Each row was made from one walk, in order. Every step used is in the known rows, and no mark comes twice. Write each row's walk.
(in the rows, 128 means zero)
Known rows:
E-F-T-U-X: [131 128 145 108 106 153 145 140  88 119 176 171 141 146 131 121 100 121
  81 168 165 147 176 145 107 112  85 128 166 149 109  66]
E-F-T: [116 138 117 108 101 154 143 147  87 115 157 163 158 166 143 141  96 150
  76 155 143 149 173 153 104 121  88 137 177 146 115  66]
E-T-S-X-U-D: [161 129 114 160 160  95  92 130 119  82 140 117 100 131 117 145 155  88
 111 123 110  94 151 124 131  86 153 137 159 140  96 141]
X-U-D-T-S-L: [138 182  76  72  83  84  95 134 146  43  93 119 157 158 125 116 154 154
  92  86 100 125 171 150 136 135 156 177 193 134  96 122]
G-F: [128 141 158  92 139 156 123 151 128 149 115  67 198 139 103 127 105 102
 118 168 126 129 164 185 127  82 104 136 136  95 113 106]
L-S-T-U-D: [150 160 107 120  92 164 130 128 113 150 111 108 115 147 127 206 166 138
 115 176 148 131 220 151 188  73 127 179  62 134  69 183]
E-F-G: [126 136  95  72 122 144 116 141 112 145 156 157 183 189 126 127 110 123
  99 166 129 135 184 137 120  98  61 140 185 137 132 117]
E-T: [171 110 142 156 143 141  86 111 112 120 160 137 109 147 107 162 158  96
 106 149 132  94 129 163 132  95 118 156 137 110 123 143]
T-U-X-S: [169 104 216 112 153 141 109 130 113 153 173 166 139 125  75 118 123  58
 120 174 162 135 150 123 146 117  94 128 145 114 135 111]
L-S-T: [136 154 112 127  95 175 138 137 108 170  92 118 121 165 130 218 154 165
 105 190 141 123 210 153 187  87 121 198  71 139  79 173]
X-U: [160 179 141  92 114 109 104 113 123 118  98 149 153 189 110 118 136 147
 126 113 117 131 160 136 142 161 127 165 187 116 121  89]
D-T-U-X-S-L: [172  94 156  87  96 136  93 140 131  82 139 152 165  89  87 136 148  97
  87 168 141 137 135 174 138 114  92 183 138 110 141 133]
G-F-T-S-L: [126 161 148 105 123 134 138 171 113 108  90  97 174 135 112 137 127 122
  88 165 118 136 176 182 140  87 122 144 157 132 125  92]
T-U: [188 129 184 107 144 134  96 114 119 147 179 149 154 137  84 143 148  73
 153 151 150 168 153 136 142 107  95 115 117  85 152 127]
T-S-L: [122 133 134 110 168 105 107 166 126 135 132 138 156 169  96 176 144 123
  99 154 117 157 157 127 150  92 132 144 146 146 139 154]
T-S-X-U-D: [127 153 123 120 166  88 121 166 133 100 120 120 149 151 115 134 119 114
 133 118 101 144 175  79 134 112 147 119 174 140 112 112]
L-S-X-U-D: [116 160 101 104 108 170 141 145 136 144  88 118 152 176 123 151 142 180
 125 135 114 141 227  72 168  75 132 163 108 125  75 127]
U-T-S-X: [101 121 138  88 115 124 109 176 108 131 159 142 132 138  98 201 143 134
  98 142 112 161 163 113 115 158  94 127 145 113 117 117]
U-D-T: [114 124  74  89  74 141 102 163 152  50 151 104 171 130 127 142 131 136
  84 103 106 133 162 158 117 104 127 156 152  93 113 141]
G-F-E-T-S: [168 160 158 131 142 123  97 113 124 137 106  68 147 117 100 133 119 109
  77 159 127 133 148 176 118  64 118 134 151 111 112 145]
S-T-U-D: [173 160 114 139 106 123 106 115 113 117 148 126 124 137 139 165 159  83
 134 161 149  97 154 172 151 108 132 149 116 125  96 166]
D-U-X-S: [132 140 190 138 115 139 121 155 118 140 164 202 165 144 101  96  98  65
 101 173 126 153 169 135 126  95  76 187 175 100 156 104]
G-F-E-T-U-D: [174 164 146 125 125 132  92  98 132 124 122  66 152 112 105 115 129 101
  83 146 134 128 149 173 116  52 119 123 144  96 104 150]
L-S: [125 135 135 102 113 186 135 149 117 174 111 120 144 171 103 197 139 171
 106 168 134 164 214 122 175  83 108 174  83 115 105 150]
S-T-U-X: [174 135 162 147 119 140 116 118 105 148 147 151 108 135 122 156 147  77
 127 197 168  83 144 165 157 118 115 162 113 135  94 152]
X-U-D: [137 186  98  85  98 105 105 124 139  83 110 126 151 187 126 105 136 149
 114  83 109 121 174 127 136 145 149 153 196 116  97 101]
X-S-T-U: [182 145 156 133 135 108 103 116  88 137 114 155 154 133 118 176 133  75
 112 171 130 104 140 180 159 145 117 163 168 141 138 134]
U-T: [109 123 141  73  82 152 100 153 108 143 164 152 136 158  97 198 149 150
  87 141 123 153 155 148 115 174  79 149 143  89 124 114]
D-T: [156 105 126  92  85 142  96 151 134  80 126 132 175 114 106 164 136 135
  96 147 118 147 137 183 125 131  94 183 138  92 148 126]
F-E: [169 163 157 137 118 139  89 101 126 163 128 160 140 176 100 143 122 169
  73 132 130 169 125  98 125 115 101 136 168  93 161 148]
L-S-T-U-X: [150 143 141 127 101 177 138 133 108 172 110 124 105 147 118 199 157 134
 109 203 161 122 213 145 191  78 116 188  61 142  69 173]
E-F: [113 121 116  95 131 150 129 136 101 150 174 130 180 164 130 142  84 130
  95 159 145 149 165 154  99 103  86 131 158 132 101  98]

Which walk is each row?
[162 157 128 124  99 166 130 123 106 167 106 119 116 146 121 212 165 138
 122 193 152 136 214 155 191  80 117 185  58 133  82 176]
L-S-T-U
[211 140 179 167 134 124  71  70 113 145 145 166  90 130  90 133 144 113
  59 147 149 132 112 116 128  98 111 141 168 112 142 163]
F-E-T-U-X-S
[191 118 133 149 136 124  75  99 121  93 189 126 103 122 103 144 174  62
 119 131 141 107 143 159 131  72 127 131 123 102 110 159]
E-T-U-D
[192 108 148  87  92 129  86 131 131  77 148 134 169  88  93 155 152  99
 117 152 133 164 142 186 129 118  85 164 118  84 155 135]
D-T-U
[108 123 145  76 105 118 102 172 102 130 164 138 121 140  92 218 146 134
  83 143 118 170 164 148 119 169  92 139 147 114 122 127]
U-T-S
[118 157 117  91  98 172 135 145 122 157  84 131 145 171 116 172 151 187
 121 147 118 149 221  81 165 101 114 170 103 119  81 121]
L-S-X-U-T
[163 106 205 108 154 144 106 129 118 154 168 171 147 136  77 116 136  66
 111 175 160 130 146 122 152 104 100 134 143 121 134 121]
T-U-X-S-L
[194 150 148 166 125 132  71  79 119 144 136 158 101 157 104 149 146 148
  63 133 132 136 112 120 124  96 112 146 165 102 144 167]
F-E-T
[142 175 133  62  77 108  97 118 113 113 107 155 134 177 107 148 155 163
 104 110 114 137 165 148 128 199 112 168 185 112 107  87]
X-U-T
[195  93 187 156 155 133  85 102 104 125 176 151  91 114  86 137 158  47
 104 167 157  91 131 157 139  91 113 146 138 123 117 139]
E-T-U-X-S
[130 133 135 104 147 132 101 140 112 145 109 169 197 179 101 160 133 127
  82 150 109 122 132 144 153 122 118 168 187 136 159 124]
X-S-L
[113 136 115 119 125 131 151 160  87 107 154 155 153 151 143 143  91 139
  84 156 135 154 181 128 104 110  99 124 178 163 111  69]
E-F-T-S-X
[187 160 165 127 130 133  90  94 125 141 117  77 153 113  97 121 130  99
  90 159 137 133 143 176 119  61 108 128 140  95 116 143]
G-F-E-T-U
[128 142 178 136 115 140 118 153 122 139 158 210 172 155 102  97 112  71
  96 175 124 149 166 132 131  85  81 196 173 108 156 115]
D-U-X-S-L
[108 126  65  90  90 117 100 174 152  42 144 101 168 126 123 154 142 137
  75 107 102 139 165 153 125  89 141 157 152 117 109 161]
U-D-T-S-L
[129 157 122 106 117 172 140 142 130 160  79 127 154 177 116 157 139 179
 132 150 120 144 220  75 171  84 121 170 103 122  88 121]
L-S-X-U
[133 164 153 107  84 106 102 157 108 119 179 181 151 132 100 164 141  85
 108 150 107 204 185 155 111 119  68 173 147  83 157 127]
D-U-T-S
[166 104 212 112 147 156 111 130 123 157 186 162 129 134  77 115 130  68
 131 174 171 140 151 116 143 103  91 121 122 102 127 118]
T-U-X
[114 123  76  93  92 115 105 175 146  41 149  92 160 117 123 155 129 126
  82 106 103 144 169 156 119 101 136 149 154 111 111 151]
U-D-T-S
[133 163 151 105  68 130 102 144 112 127 180 193 161 146 105 153 142  94
 113 148 110 193 176 156 108 121  58 180 146  66 159 118]
D-U-T
[193 153 151 169 140 107  74  89 115 133 136 146  91 144 101 161 143 137
  60 137 128 147 121 118 125  94 122 140 166 118 143 174]
F-E-T-S
[141 140 131 106 105 143 137 130  85 113 173 166 154 146 134 134 108 124
  91 157 155 160 176 155 108 113  85 124 164 141 121  71]
E-F-T-U
[159 121 120  97 110  98 103 162 134  58 103 122 167  99 108 153 133 126
 107 139 104 149 153 147 127 129 114 169 156 121 133 119]
D-T-S-X-U
[122 154  91  96  91 165 135 149 140 117  80 112 157 156 124 155 144 183
 117 136 111 143 224  89 164  77 128 178 103 121  77 130]
L-S-X-U-D-T
[108  89 198 120 148 165 130 167 114 158 143 166 144 157  92 121  87 103
  73 178 143  97 141 116 141 137 103 160 186 138 119  95]
U-X-S
[129 163 148 114  91 109 107 161 112 119 176 185 159 131 106 154 139  84
 118 147 102 197 184 131 108 112  69 165 147  81 156 120]
D-U-T-S-X
[161 114 126 155 165 110  84 128 113 110 148 132 104 142 100 178 173  94
  89 154 123 105 135 158 144  72 140 158 139 144 120 168]
E-T-S-L
[144 179  87  78  85  83  99 135 140  40  98 113 151 148 125 119 141 146
  99  86 101 130 175 152 130 147 150 170 195 128  97 114]
X-U-D-T-S
[129 154 127  98 117 132 114 137 129 127 111 160 165 173 118 117 137 152
 142 119 106 121 157  71 120 150 111 134 173 104 112  76]
S-X-U-T
[139 176 135  65  93  83  98 131 109 103 107 146 122 164 104 161 153 153
 101 111 111 148 170 146 131 194 119 161 190 127 105  96]
X-U-T-S
[162 155 146 125  86 141 124 144 107  79 151 177 124 146 120 135 156 121
 106 121 134 156 174 129 142 127 116 126 157 107 154  88]
F-T-U-D
[170 159 156 130 130 140  96 104 127 144 106  76 154 124 103 125 123 117
  80 158 130 124 140 176 117  65 111 139 151 100 114 141]
G-F-E-T
[140 148 145 123 174  91 119 161 124 117 114 132 149 151 106 140 119 113
 140 133 106 148 168  84 138 119 137 122 169 139 123 107]
T-S-X-U
